Every row comes from one small tree of marks. The marks that hang from a mark follow it in brackets, in the order of their numbers. Every link used is in the known rows. Which tree was each row made from?
(in the rows, 128 means zero)
Known rows
K_411[K_103[K_93 K_928]]:  77 130 140 116  96 181 157 128 129 132 159 119 194  94 141 145  83 177 130 105 123 155 155 102 110 170 128 102 109 144 129  84 132 118  94 113
K_93[K_103[K_91] K_246]: 129 141 147 104  87 127 131 111 141 105 152 167 125 133 136 163 125  49 136 121 100 124  90 140 137 127 167 133 112 154 150 149 140 132  94 133
K_411[K_952]: 144 123 142 146 129 145 144 124 121 133 119 122 140 111 103 106 138 142 120 131 127 135 135 147 128 114 121 131  99 127 123 123 121 145 128 152
K_137[K_209]: 125 120 119 140 160 126 118 125  99 127 154 104 121 155  73 117 165 122 126 156 109 146 121 124 143 137  82 117 147 120  93 102  94 126 102 121
K_411[K_103 K_246 K_952]: 170  96 172 144 108 189 154 155 129 103 110 159 131  38 101 100 106 159 129 113 157 150 146 108 103 145  98 139  98 109 101 161 163 178 151 173
K_687[K_246 K_952[K_489]]: 102 124 143 107 142  96 112 164 121 146  78 116 179 161 164 119 155  94 101 133 119  73 119 160  77  97 129 141 144 122  73 127 102 138  94 146
K_103[K_91 K_93 K_489]: 106 128 137  92 124 163 149  88 170 177 184 134 162 126 152 218  74 144 149 114 118  98 136 111 130 165 128  72 141 132 149  72 170 107  90  74
K_652[K_379]: 135 143 135 141 116 157 128 129 101 122 125  99  98 118  97 117 145 140 152 124 155 139 124 141 130 109 136 104 111 119 136  93 100 129 104 101
K_209[K_93[K_246] K_411[K_952]]: 155 126 103 149 116  99 128  88 101 103 106 144 105 138 174  91 157  82  96  99 145 144 107 186 143  87 141 160 103 170 151 169  81 130 198 170
K_411[K_103 K_952]: 160 117 171 148 102 188 154 136 121 132  96 151 138  62  97  86 113 158 123 123 127 151 142 143 122 138 105 134  90 117 125 135 139 168 141 175
K_379[K_91]: 122 125 159 128 127 101 131 131 113 153 145  93 123 125 101 132 195 102 151 141 110 148 127 134 129 131 141 116  99 124 131  99 118 152 134 141
K_137[K_209[K_411] K_952]: 117 177  74 168 185  57 105 133  71 112 140 104  79 144  83  72 153  99 101 131 107 140 140  99 142 121  83 148 156 131 137 137  89 100 103 110
K_411[K_246 K_952]: 154 103 140 138 139 145 146 142 127 107 133 133 137  90 109 118 128 144 121 125 157 131 139 112 106 123 112 131 105 121  98 149 145 156 133 150
K_103[K_93 K_687 K_928]:  71 125 106 103 102 153 144 112 142 170 178 104 199 151 157 171  76 204 129 106 119 168 142  82 127 170 121  76 134 150 127  77 130  80  70  55
K_489[K_246]:  96 127 138 137 156 148 109 164 133 133 145  93 106 149 115 129 185 144 134 132 120 140 134 111 115 124 121 121 145 114 118 117 103 141 133 123
K_728[K_928]: 137 157 142 147 128 101 122 135 142 101 142  92 135 128  86  98 147 141 148 131 113 110 130 155 141 109 131 116 120 149 106 109 139 115  70 148
K_209[K_93[K_103] K_137[K_952]]: 148 126  75 160 130  83 101 126 108 108 116 158  75 136 147  93 125 102 165 155 176 117 150 146 159 111 159 143 113 122 144 149 105 111 148 136
K_137[K_952[K_489[K_246]]]:  68 162 121 138 193  90 103 171 145 161  74  84  81 117 116 112 150 145 129 108 123  84 161 122  92 115 107 122 146  94  95 112 116 131 122 115
K_687[K_952[K_489[K_246]]]:  91 151 124 130 173 114 108 167 134 149  64  88 134 168 143 134 176 128 127 117 105  80 142 140  68 122  99 136 171 110  93 120 139 164 119 139
K_103[K_91 K_411[K_246] K_928]:  94 128 126  81 145 136 141 135 142 105 181 132 174 101 151 206  67 167 127 105 143 115 123  32  95 171 152 121 127 140 138 134 180 126 104 115
K_687[K_246]: 102  99 159 114 118 126 111 158 120 130 160 124 153 144 135 114 168 109 108 152 132 133 108 127 124  99 150 127 122 126 105 122  70 117 108 133
K_209[K_93[K_103[K_687] K_246]]: 149  91 104 124  55 130 119 104 153 132 126 162 118 170 157 138 127  89 141 140 126 157 110 165 159 123 135 127 142 124 136 145 117 123 158 114
K_687[K_246 K_952]: 124 111 118 121 126 115 105 164  93 123 133 117 177 174 164 102 160 101 102 156 118 113 101 128  86 103 143 136 151 139 101 136 100 135  85 146
K_411[K_103[K_91] K_246 K_952]: 160 111 169 115 105 195 155 139 120 120 125 190 137  17 120 141  82 159 141  79 159 132 127  79 105 166  98 111 100 134 116 160 198 172 129 157
K_93[K_103 K_246]: 140 124 146 131  95 123 132 124 148  84 137 136 122 157 117 123 142  44 121 153  99 139 108 168 137 107 166 161 114 127 137 149 107 139 117 150
K_489[K_952]: 138 145 115 113 113 117 151 131 104  97 132  99  98 127 104 118 144 142 119 165 126 118 149 114 126 102  98 135 133 114 127 126 146 127  91 162
K_103[K_93 K_489[K_952] K_687]: 138 122 114  85  94 152 166 101 165 167 145 118 139 138 141 179  57 208 127 154 116 124 154  91 137 146  85  90 171 103 147 100 194  94  93  81
K_411[K_103[K_93 K_489 K_928]]:  95 121 150 112 113 189 164 124 177 152 153 123 204  89 143 171  64 188 131 130 111 130 164 123 103 173 144  91 122 120 122  78 167 115 110 102
K_687[K_952]: 151 138  96 141 127 122 124 137 105 110 127  96 149 172 129 107 149 111 126 153 109 114 140 129  90 123 104 137 153 123 118 121 133 144  77 145
K_137[K_952]: 125 151  93 151 148  94 117 140 116 124 135  89  96 121 102  88 126 126 127 145 129 120 164 110 113 117 116 126 129 109 124 106 114 114  84 125
K_209[K_93[K_103[K_928]]]:  90 131  87 129  95 122 128 139 136 118 147 141 171 146 143 146 144 114 145 146 128 119 145 164 126 120 152 125 119 136 122 108 128 123 142 128
K_652[K_728[K_928]]: 171 163 137 157 132 129 107 124 139 100 156  71 112 154  52  55 165 149 152 134 116 134 114 149 172  99 165 119 103 160 137  94 141 105  87 133
K_93[K_246]: 144 116 138 132 120 120 126 111 130  98 144 101 111 152 131 120 151  85 109 142 116 148 110 145 126 114 148 139 115 133 119 127  92 124 104 144
K_137[K_209[K_93[K_246]] K_952[K_489]]: 110 123  71 133 184  53 102  94 102 137  75 118  78 143 137 100 132  86 122 122 131  94 123 177 120 114  88 114 147 125  69 116  84 118 141 126
K_209[K_137 K_411[K_103[K_91] K_952]]: 174 162 174 135 123 152 138 111  87 119 100 203 104  52 143 114 112 144 127  77 162 157 110 106 171 151 146 152  71 170 178 193 141 127 148 167
K_209[K_93[K_103] K_137 K_411]: 150 139 105 158 108  93 106 119 105  91 133 168  86 166 149 120 170  70 146 139 172 144 133 168 191 102 161 182 112 142 176 176  80 111 189 143

Which tree is each row?
 79 103 135  81 102 124 122 129 130 196  97 130 211 183 201 156  88 146 107  96 118 102 114 122 100 135 100 106 173 134  94 105 115 114  78  78 -> K_103[K_93 K_687[K_246 K_952[K_489]]]
 86 127 187 118 184 145 138 143 169 161  47 113 128 117 122 143 115 171 107 103 121  88 126 140 108 126 127 163 124  99 138 135 128 173 210 153 -> K_103[K_411[K_952[K_489[K_246]]]]
132 139 136 104  69 153 129 129 152 165 153 173 139 132 110 180  98 128 158 118 107 142 118  98 161 159 117 106 140 125 153 130 176 118  82  86 -> K_93[K_103[K_91 K_687]]
138 150 137 102 117 152 174 154 152 114 109 127 152  58 115 139  90 199 111 173 107 111 168 110  93 136 129 113 127 103 112 128 213 122 102 164 -> K_411[K_103[K_489[K_952] K_928]]
134 113  87 149 118 101 118 134 109  91 165 126  94 142 153 133 170  93 131 109 178 138 154 120 133 111  95 155 145 122 130 149 103 130 170 132 -> K_209[K_93 K_411[K_246]]
159 117 158 132 116 130 135 123 197 105 130 139 131 150 118 150 127  58 122 178  86 114 116 185 131 110 180 151 125 107 132 138 143 131 136 136 -> K_93[K_103[K_489] K_246]
 94 108 154  96 101 135 126 176 199 174 143 167 221 138 145 166 103 154 110 170  97 131 116 126 123 126 191 104 140 119 107 135 156  84 113  79 -> K_93[K_103[K_489 K_687[K_246] K_928]]
161 146 154 136 123 149 121 122  88 149 130  79  78 131  62  85 202 129 180 117 142 173  89 144 161 106 193  94  67 143 179  75 115 144 154  96 -> K_652[K_379[K_91] K_728]
126 123 141  97 166 140 143 152 172 121 107  97  93 134 122 162 108 186 111 183 108  86 137  91 102 121 131 149 179  73 168 143 186 144 179 148 -> K_103[K_411 K_489[K_246 K_952]]
144 104 155  95 138 156 154 118 134 115 140 166 143  75 133 172  60 154 124  99 154 109 113  61 111 156 126 137 115 129 160 157 181 162 149 144 -> K_103[K_91 K_411[K_246 K_952]]
133 107  72 152 155  97 107 127  78  94 164 135  93 152 124 127 179  97 130 119 163 146 135 113 148 128  62 144 169 131 105 154  95 127 174 115 -> K_137[K_209[K_93 K_411[K_246]]]
 85 133 173 130 180 139 133 154 151 169  57 116 126 108 114 128 163 162 120  94 122  97 135 158 101 114 111 126 115 117  94 125 126 160 171 144 -> K_411[K_952[K_489[K_246]]]
133 106 170 124 101 204 156 116 177 155 146 128 156  99 124 157  74 154 137 136 119 130 163 132 121 162 111 108 134  96 139  84 151 134 128 113 -> K_411[K_103[K_93 K_489]]
142  91 139 105 103 153 140  77 193 169 159 119 153 161 166 179  67 152 118 131 104 153 117 127 141 156 136  91 151 123 131 101 140  91 108  65 -> K_103[K_93[K_246] K_489 K_687]
 84 159 141  88 109 136 146 130 156 116 157 158 186 126 134 199  67 122 130 128  97 104 116  86 125 156 180 143 116 138 184 128 173 124 112 119 -> K_93[K_103[K_91 K_411 K_928]]
152 107  96 153 126 114 132 125 103 101 130 150 112 110 151 113 149 116 121  95 182 132 146 136 129 105 100 156 118 139 130 167 121 144 199 153 -> K_209[K_93 K_411[K_246 K_952]]
108 184 126 159 170  80 121 147  95 138  63 126  79  88  75  76 123 104 104 101 106 118 160 130 137 139  54 160 144 105 115 139 109 125 126 134 -> K_137[K_209[K_411[K_103]] K_952[K_489]]
160 121  80 150 129  74  95 106 111  86 107 165  63 146 173  87 123  66 146 151 165 130 113 164 153 102 191 154 105 147 145 173  90 107 154 148 -> K_209[K_93[K_103 K_246] K_137[K_952]]
168 178 162 145 125 119 112 124 104 127 117  73  91 116  45  58 195 152 200 102 130 145  75 164 171  93 207  82  69 179 167  83 148 132 121 108 -> K_652[K_379[K_91] K_728[K_928]]
151 124 171  87 113 137 141 100 203 117 136 173 138 136 143 207  58  69 120 154  85  91  92 136 139 144 197 156 135 112 191 149 184 136 150 131 -> K_93[K_103[K_91 K_411 K_489] K_246]
151  93 142 115  72 171 113 173 107 156 103 157 182 130 163  91 113 157 107 134 120 152 107  98  99 146 106 123 163 118 105 151 136 141  93 130 -> K_411[K_103[K_687[K_246 K_952]]]
137 128  84 161 154 109 126 101  67 129 115 149 114 143 116  93 169 118 113 117 137 142 118 164 162 115  74 139 137 156 130 141  88 133 194 138 -> K_137[K_209[K_93 K_411[K_952]]]
120 119 143  84 120 146 144  66 174 153 178 135 151 137 178 211  72 111 131 110 112 109 103 127 126 154 156  83 134 153 143  95 154 104  92  85 -> K_103[K_91 K_93[K_246] K_489]
122 130  75 156 146  94 107 108  72 118 149 123  96 176 115 115 185  95 124 130 134 145 131 149 166 120  70 140 161 137 126 124  72 117 167 120 -> K_137[K_209[K_93 K_411]]
 88 188 124 155 221  49  86 160 118 135  68 109  45 128 144  97 169 128 119  92 153 108 152 111 138 107 147 167 123 123 135 170  88  95 152 123 -> K_209[K_137[K_952[K_489[K_246]]] K_411]
179 114 132 153 107 119 109  96  92  80 111 167  66 119 188  93 154  85 121 112 179 179 110 158 173 120 163 176  96 154 156 193  67 116 191 179 -> K_209[K_93[K_246] K_137 K_411[K_103]]
138  90  85 134 141 115 108  85  91 109 144 124 103 171 135 118 169  89 129 146 130 150  96 167 144 124 104 114 152 149  89 118  72 129 152 129 -> K_137[K_209[K_93[K_246]]]
122 121  43 154 167  86  97 118  75 137 135 112  86 144 107  86 141 129 143 148 142 120 145 131 133 127  66  99 164 119  98  96  97 120 129 111 -> K_137[K_209[K_93] K_952]
130  96 131 109 135 151 155 138 157 133 127 140 191  98 142 153  43 226 101 117 141 152 129  50 107 167 137 132 122 122 129 157 181 124 148 115 -> K_103[K_411[K_246 K_952] K_687 K_928]
